Each row comes from the steps of one path. Every step used is in the known rows, and no mark comes twice. Write the path behind each row, first mark first.
Known rows
mubo, lerin, riroki, kimo, puguta, dukosuk: [ 16.6  61.5 -12.4 -16.7  22.1  20.0 -12.6 -14.2 -48.1 -41.8 -18.6 -21.9
  10.2  23.4 -10.5 -24.8  37.2 -35.9  20.2  -5.5 -23.8 -15.7  -3.9 -13.4
  28.0  47.0  11.6]
vozom, kimo: [ 12.1  -7.3  -2.6  -0.2   8.8 -22.1  -5.4  25.9  11.3 -22.9   9.7  18.2
  14.5 -11.6  12.0  17.0  -6.3 -23.9   4.1  -2.7   0.3 -22.6   4.9  19.2
  -3.6 -17.6   0.4]
lerin, mubo, ribos, puguta, dukosuk: [ 42.0  17.9   4.8 -23.8  13.8  -7.8 -25.9  -1.8 -32.3  30.2 -31.5 -20.4
 -37.0  17.0  25.3 -15.3 -29.4  -8.1  11.4  -7.3 -41.6  23.8 -23.4   5.3
 -36.7 -43.9  13.6]
malenat, ribos, puguta, dukosuk: [ 16.4  44.6 -20.6 -34.5   1.5  -6.1  -7.7 -15.4  24.2 -11.3 -28.0 -34.5
 -20.6  35.5 -12.9  -0.4 -37.4  24.5  16.9  18.7 -36.6  -3.9  -4.8 -35.0
   0.7  19.6   9.3]
puguta, dukosuk, riroki, kimo: [  2.4  16.1 -10.8  11.3   9.9  -6.1 -16.7 -20.4 -28.5   2.3 -14.8 -44.5
  -2.3   3.7 -16.8  11.1  13.7 -28.6  -3.2  -8.4   8.7   5.5  -0.3   7.6
 -37.7  14.6   4.7]
vozom, kimo, puguta, dukosuk, mubo, lerin, riroki: [ -0.5  19.3  -4.8 -15.7  25.8 -12.8 -18.1  13.6 -54.0 -25.5  27.3   2.3
  -1.3 -13.0  -1.5   8.5   7.0 -20.5   6.9   5.7 -28.7 -29.3  11.9  21.0
   7.6   5.5  16.6]
malenat, ribos, puguta: [ 22.9  23.5 -23.0 -35.1   1.8   0.1  -8.1  -9.2  31.5 -18.2 -21.9 -19.6
  -7.7  42.1   4.5 -10.6 -32.1  19.2  27.7  25.7 -26.8   2.0 -13.6 -44.9
   5.0  26.9   5.8]
ribos, puguta: [ 22.1  26.2  -5.3 -36.3  15.1   4.6 -10.2 -13.3 -13.9  -7.6  -3.3 -13.5
 -19.9  17.1   2.3 -33.0   6.3   4.4  24.9  -5.6   3.9   1.2  -5.7 -21.5
  24.7  30.7   7.0]
lerin, riroki, kimo: [ 19.3  10.0  -3.9  -7.5  15.6   9.1 -33.7 -10.6  15.7 -26.6 -23.8 -18.2
   2.9  -7.4  12.4  -6.5  23.2 -47.9  11.0   2.2  -8.5  25.7  -0.7 -15.3
  -8.0   9.5 -25.0]
vozom, kimo, puguta, lerin, riroki: [  2.2  25.7   0.2 -35.0  33.5  13.1  13.5   5.9 -33.6 -31.5  44.7  10.2
  20.3 -30.0   4.4   4.4  12.7 -13.1   6.6   0.2 -22.1 -25.6   3.0  11.6
   5.2   1.0  18.0]
riroki, ribos, puguta, lerin, mubo, kimo: [ 31.8  11.9 -19.7 -49.1  21.6  36.6 -17.4 -45.5 -13.4 -17.6 -32.8 -19.3
 -19.8  15.6  25.6 -40.4 -13.1 -17.2  15.2 -21.7  29.6  27.8 -35.4 -44.0
   7.5  24.9  20.0]
malenat, ribos, puguta, dukosuk, riroki, kimo: [ 28.6  35.7 -31.7 -29.5  10.4  -6.4 -17.7 -22.1  18.0 -17.4 -36.5 -47.0
 -11.6  46.0  -6.7  -2.3 -20.2  -1.6  26.6  20.8 -20.9   8.0 -15.1 -46.5
 -20.6  41.1   6.0]
puguta, lerin, riroki, kimo: [ 18.4  39.0   3.0 -19.3  27.7  55.0  -4.9 -24.6 -17.9 -18.5 -11.2 -15.6
   6.2 -31.5  12.4 -13.0  31.6  -7.5  -2.9  -3.3  26.1   7.1   4.4 -17.0
  12.3  26.8  -4.0]
vozom, kimo, puguta, dukosuk: [  0.4  20.1 -12.0 -28.5  25.1 -35.8  24.5  16.9 -23.4 -20.5  31.4   8.5
  -0.3 -11.1 -12.5  23.3  -1.0 -13.4   5.0  -4.5 -49.0 -29.6   7.7  20.4
  -1.4  -5.3  21.1]
mubo, ribos, puguta, lerin, riroki: [ 55.0  28.9  32.1 -31.2  30.5  30.6 -23.5 -22.8 -31.2   2.9 -18.1 -22.0
  14.0  14.8   4.1 -28.7   5.1 -23.2  19.9   9.4 -18.6  -5.7 -28.4  -1.6
   8.0  -0.2  29.7]
lerin, riroki, ribos, puguta: [  1.4   1.5   6.6 -30.4  -0.9  24.5 -60.2 -40.7  11.0 -22.9 -13.1 -49.0
  -0.4  25.8   0.3 -37.6 -16.4 -52.9  21.9  -6.6  -6.2  38.7 -22.8 -28.0
 -11.0  -1.5  -9.9]
puguta, lerin: [  3.6  31.6   5.6 -15.2  16.1  46.9  21.7 -16.4 -29.8   1.5   6.9  -0.9
   3.0 -25.2   3.9  -7.0  13.5  30.3 -11.5  -6.0  31.0 -12.9   4.7  -4.6
  17.0  20.6  13.9]
puguta, dukosuk, mubo: [ -6.0  -4.6  -0.4  11.5   5.6  -9.8 -23.3  -1.6 -32.7  30.1 -10.7 -14.7
 -44.6 -20.7  -3.7  18.2  -8.8  22.1 -20.9   5.1  11.1   4.0  21.8  15.0
  -4.7  -0.2   0.7]
kimo, riroki, ribos: [  5.2 -24.1   8.8   8.5 -12.6  13.4 -48.9 -21.9  35.1   2.4  -2.3 -31.8
  30.1  29.4  13.1  -7.7   9.0 -23.1  -1.0   9.2 -24.9  40.8  -6.3 -46.4
 -30.1 -25.5  12.2]
dukosuk, puguta: [ -5.3  -9.8 -18.9 -16.1   2.1  -9.6  16.3   1.2  -7.0  15.0  21.1   1.5
 -16.1  -3.6 -15.5 -18.7  11.3  25.2  -1.5  36.8  16.6   1.2   1.6  -9.0
   2.3  37.0   7.1]
malenat, ribos: [  3.4   3.2 -18.2  -4.9 -10.8  -3.5  -0.9   0.6  43.7 -11.1 -19.9  -8.1
   7.9  29.7   1.5  16.9 -37.2  15.2   6.5  31.8 -28.2   1.2 -10.4 -29.3
 -15.9   0.2   0.2]
mubo, lerin, riroki: [ -1.5  42.0  12.8   9.7  -5.5  37.8 -38.6  -8.1 -36.4 -32.1  -8.6 -20.5
  26.6  17.6  -2.0 -29.2  14.6 -27.7   8.3   0.9   2.6 -19.1  -5.0   1.4
  17.8  11.7   2.7]
ribos, puguta, dukosuk, mubo, lerin, riroki, kimo: [ 36.4  45.2 -13.0 -30.7  29.8  12.1 -45.1 -20.9 -49.3 -11.2 -32.8 -33.7
 -45.8  13.6   4.8 -34.6  22.8  -7.7  22.7  -3.6  15.7   4.5   7.7 -23.7
  35.5  57.5   0.8]
riroki, kimo, puguta, ribos: [ 39.1  13.6 -31.3 -50.3  38.3 -26.3  32.8 -15.3  -2.1 -10.6 -16.7  14.0
  -0.1  -4.3  11.1   4.8  40.1 -19.7  22.3  15.0 -46.1  11.1 -20.9 -41.7
  -6.5  45.4  27.9]

Which path is each row?
[ 11.4 -24.8 -11.6 -16.9  37.2  25.5 -31.0 -28.8 -45.4 -10.2   4.1  12.6
  -9.9 -31.1  23.7  -6.4  21.8 -14.7  -8.3  18.2  24.9  13.7 -11.8 -17.0
  12.0  34.9  17.2] | dukosuk, mubo, kimo, puguta, lerin, riroki, ribos
[ 36.1  52.9 -12.4 -49.6  35.2  42.9  -3.1 -25.9 -47.5  -8.5 -11.2  -3.9
 -28.7 -19.7  32.3 -37.6  14.2  25.6   5.2 -16.8  26.8  -0.4  -8.9 -20.3
  21.9  25.2  20.9] | ribos, puguta, lerin, mubo, kimo
[ 37.3 -22.5  -4.0  -2.8  29.2  30.0 -61.8 -27.7 -21.2  -1.4 -13.6   0.7
  -5.2 -20.8  40.8 -15.5  33.7   2.3  -8.8  19.6  43.5  18.4  -4.1 -38.0
  16.4  29.4  25.5] | dukosuk, mubo, kimo, riroki, ribos, puguta, lerin
[ 19.2   3.4 -15.9 -30.8   7.3  12.1 -36.7 -39.2 -26.0  -8.5 -36.7 -38.8
 -32.1  51.5  -3.6 -38.0 -18.8 -20.2  27.3 -11.4  23.7  20.9 -21.1 -39.2
  20.8  46.2  17.3] | riroki, ribos, puguta, dukosuk, mubo, lerin
[-24.7  18.4   8.1  19.3  -6.0   0.5 -24.1 -20.5 -38.4  14.5   7.1 -49.4
   1.9  -2.3 -26.1  13.3  -4.9 -12.6 -16.1  -5.4   4.4  -5.4   6.1  25.1
 -48.8 -11.7   9.0] | puguta, dukosuk, riroki
[ 14.1   8.4 -14.1 -41.2   3.6   0.3 -19.2 -42.1   4.9  -6.2 -31.4 -44.0
 -25.8  45.2 -14.9 -26.4 -26.8 -24.3  24.3 -20.8  -0.6  25.2 -22.0 -35.6
   3.4  22.8  12.0] | riroki, ribos, puguta, dukosuk
[-13.4 -14.7  10.5  -5.5 -10.9  22.0 -53.2 -31.9  18.8 -17.1 -12.5 -39.6
  12.3  15.2   0.2 -16.2 -20.0 -56.5   5.2  -3.9  -8.1  38.5 -18.4 -15.9
 -27.2 -21.6 -15.3] | lerin, riroki, ribos
[-13.7  13.5 -12.0 -26.4  19.8   6.7 -16.1 -27.4 -62.4  -3.3  12.7 -26.4
 -20.3  15.9 -17.8 -13.1   3.3 -11.2  10.6   5.5 -32.7   9.5  -3.0 -12.9
   4.5  31.5  21.7] | kimo, puguta, dukosuk, mubo, lerin, riroki, ribos
[ 26.1  43.9 -25.2 -45.4  10.7  34.1  -1.5 -15.4   3.3  -7.0 -19.8 -20.7
 -22.5  21.9  24.9 -19.9 -35.9  42.7  14.7  14.4  -9.8  11.5 -14.7 -49.3
  -3.1  17.2   7.2] | malenat, ribos, puguta, lerin, mubo
[ 24.9  51.9  -6.5 -23.1  18.4  20.3 -20.0 -20.3 -36.5 -38.5 -20.9 -10.6
  28.3  11.7   7.0 -26.3  42.1 -41.6  21.8  11.5 -26.6 -13.0 -19.0 -25.5
   8.0  39.5  23.0] | mubo, lerin, riroki, kimo, puguta, ribos
[ 16.1  20.8  -8.1 -38.0  27.3  -1.1 -18.3 -23.8   0.4 -21.4  -8.4 -12.9
  10.1 -17.1   9.2  -3.8  32.0 -44.7  12.4  17.3 -48.2  22.6 -13.3 -26.0
 -24.9  10.8   6.1] | lerin, riroki, kimo, puguta, ribos
[-22.7  -2.5   1.4  14.7 -11.6   2.8 -31.7 -36.4 -24.1  10.1  -6.3 -62.2
   4.0  19.8 -25.3   5.3 -22.0 -35.3  -5.6 -11.8   8.2  15.4 -12.1   4.9
 -57.0  -8.9  10.6] | puguta, dukosuk, riroki, ribos
[ 19.4  40.3  -7.7 -24.2  18.7   9.1 -29.8 -14.3 -59.7   4.3 -17.3 -25.2
 -45.6  16.0  -3.2 -31.2   6.1  19.8  15.5  -4.8  18.4 -11.4   9.0 -14.2
  37.5  47.8  15.6] | ribos, puguta, dukosuk, mubo, lerin
[ 16.7 -25.2   4.7   7.0  -1.3 -12.1 -43.2   6.0  39.2 -21.0   7.6  -7.9
  37.2  10.5  22.4  11.1  -1.9 -41.6   2.3   6.3 -17.4  11.2  -1.1 -18.7
 -25.6 -38.0  10.2] | vozom, kimo, riroki, ribos
[ 33.1   1.7  -3.2 -19.5  38.8  -7.3 -30.8 -11.6 -24.9  -4.5 -16.2 -18.8
 -11.4  -1.3   3.8   1.6  23.8 -48.3  15.2  16.1 -44.8  26.5  -8.1 -10.1
 -12.7  13.5   0.9] | lerin, riroki, kimo, puguta, dukosuk, mubo, ribos
[ -4.1  32.7 -17.1 -49.0  31.6  34.4  40.9 -14.4 -64.6   9.5  38.8   4.7
 -17.7 -19.5  12.8 -16.8  11.5  37.6   3.9  -5.5 -22.2   8.6  -4.7 -14.9
  -1.8  14.8  23.1] | kimo, puguta, lerin, mubo
[  1.5  41.5   0.5 -20.7  10.0   6.7 -28.2 -30.5 -44.3   3.1   2.6 -52.5
 -17.6  15.1 -20.2 -23.1   2.2  -4.8  13.0 -11.5   5.4  -2.7  -2.1  -1.7
 -13.8  22.3  13.7] | ribos, puguta, dukosuk, riroki
[ 19.1  20.0  -5.1 -12.8  16.6  55.2 -18.6 -28.1 -22.3  -0.9 -11.8  -5.1
   4.0 -29.3  43.7 -10.6  11.9  10.4 -25.7 -10.5  19.1  21.1 -11.0 -25.6
 -18.4 -19.9  23.4] | puguta, lerin, mubo, kimo, riroki, ribos
[ 14.6   6.9   6.2 -16.8  -3.4  12.7 -55.7 -35.8  20.2   2.8  -9.2 -52.3
   7.6  34.4   0.6 -20.9   7.4 -14.0   5.8  -0.9 -32.6  37.2  -2.8 -49.3
 -15.9 -11.2  20.6] | kimo, riroki, ribos, puguta, dukosuk
[ 23.7  -9.0  -6.5  16.4  15.6  26.0 -56.9   1.5 -45.2 -10.1 -23.7  -1.0
 -13.2   3.5  29.8 -22.1  26.5 -20.8  11.9  18.2  42.2   9.9   2.3 -18.5
  21.2  45.5 -10.1] | dukosuk, mubo, lerin, riroki, kimo
[ -1.6  26.0 -12.7 -11.9  32.6 -14.5   6.4 -23.5 -47.4 -26.3  11.3  -2.6
  17.7 -19.3 -18.5  12.6  31.5 -20.4 -12.1  -0.3 -29.4 -29.2  -9.6  17.2
 -10.5  20.1  38.9] | mubo, kimo, puguta, dukosuk, riroki
[ -7.6  -3.9 -14.4 -20.6  18.4 -26.7  -0.1  -5.5 -27.7 -21.8  31.0 -17.6
  15.5   7.5 -14.4  15.3 -11.2 -43.8  14.2  -6.5 -29.8 -10.8 -12.3  10.2
 -35.5  -3.4  22.0] | vozom, kimo, puguta, dukosuk, riroki, ribos
[ 20.9 -11.1 -14.5   4.0   3.4   8.6 -50.2 -12.3   8.1  -3.5 -23.9  -3.7
   0.8  -9.0  50.1  -3.4   2.3 -21.7 -19.6  -4.1 -19.4  37.1 -14.2 -22.6
 -44.2 -50.1  10.2] | lerin, mubo, kimo, riroki, ribos
[ 17.9  50.6 -10.0 -41.8   9.0  40.7 -18.6 -26.7  13.4 -21.2 -14.0 -32.6
   0.0  20.1   4.8 -19.1 -23.6  23.7  16.9  24.0 -12.3   1.0 -11.1 -45.7
   6.2  26.4   5.5] | malenat, ribos, puguta, lerin, riroki
[ 34.3   4.5 -40.9 -34.8  46.2 -25.7  23.6  -3.5 -28.4  -4.5 -12.4   5.0
 -37.6   1.5  -0.2   6.2  35.3  -5.4  18.6   2.9 -20.6  17.8   5.3 -29.7
  17.9  60.6   8.6] | riroki, kimo, puguta, dukosuk, mubo
[ -0.3  12.0 -19.9 -17.3  28.1 -12.4   0.8 -37.0 -33.1 -30.6   2.5 -12.4
  17.3  -2.4 -19.1   7.9  18.1 -39.0  -4.6  -5.8 -25.3 -13.3 -23.9   1.3
 -15.4  20.8  40.6] | mubo, kimo, puguta, dukosuk, riroki, ribos
[ -2.1   1.1 -26.7 -17.4  17.3  -0.8 -19.4 -27.3 -43.9  -4.5  -3.7 -18.5
 -15.6  -6.9  21.8  -3.3  -9.1 -29.5  -8.8 -14.3 -24.5  26.9 -27.7  -3.1
 -57.7 -23.3  20.7] | lerin, mubo, kimo, puguta, dukosuk, riroki, ribos
[ 23.2   1.5  -7.1  -9.1  23.8  15.3 -45.2 -11.1 -57.2  -2.8 -14.0   3.8
  -8.0  -8.2  29.8 -17.0  31.6 -19.0  11.9  33.2   7.4   7.6 -10.7 -27.5
   4.5  44.1  16.3] | dukosuk, mubo, lerin, riroki, kimo, puguta, ribos
[ 38.3   6.1 -39.3 -41.0  42.8 -19.5  36.4  -3.9  -7.2 -23.3  -6.3  13.1
  -9.3  14.3   4.2  -4.4  41.3 -18.5  32.6  -0.1 -29.1  15.0  -9.0 -40.0
  20.1  62.4   8.4] | riroki, kimo, puguta
[ 24.2  43.2 -18.5 -43.0  12.8  31.6   4.2 -19.2  13.0 -15.8 -16.5 -19.3
  -6.1  24.8   4.0 -15.9 -23.5  38.5  19.7  21.2  -3.9  -3.6 -12.7 -48.5
  16.0  39.4  14.9] | malenat, ribos, puguta, lerin
[-13.9  40.5   2.4 -46.1  31.1  43.2  24.0 -25.5 -56.4 -10.7  45.2  -9.2
   8.5 -21.7 -10.7 -15.4  24.4  12.6   3.0   2.6 -27.7  -4.2   0.8  -9.4
  12.9  23.5  21.4] | kimo, puguta, lerin, riroki
[  2.4  11.5  -4.5 -41.5  28.9  13.6   5.6  -9.9 -21.2 -33.7  34.0   0.4
  22.8 -12.0   4.1  -0.4   0.3 -31.1  13.3  -4.5 -17.9  -8.1  -9.2  -3.7
  -1.5   3.7  17.5] | vozom, kimo, puguta, lerin, riroki, ribos
[ 38.4  48.2 -18.6 -33.9  15.2  36.4 -24.4 -19.8  14.4 -17.9 -22.8 -17.8
   1.3   8.1  34.5 -13.5  -8.0  36.0   1.0  23.5 -21.5   7.4 -11.2 -54.7
  -5.1   7.1  21.7] | malenat, ribos, puguta, lerin, mubo, kimo, riroki
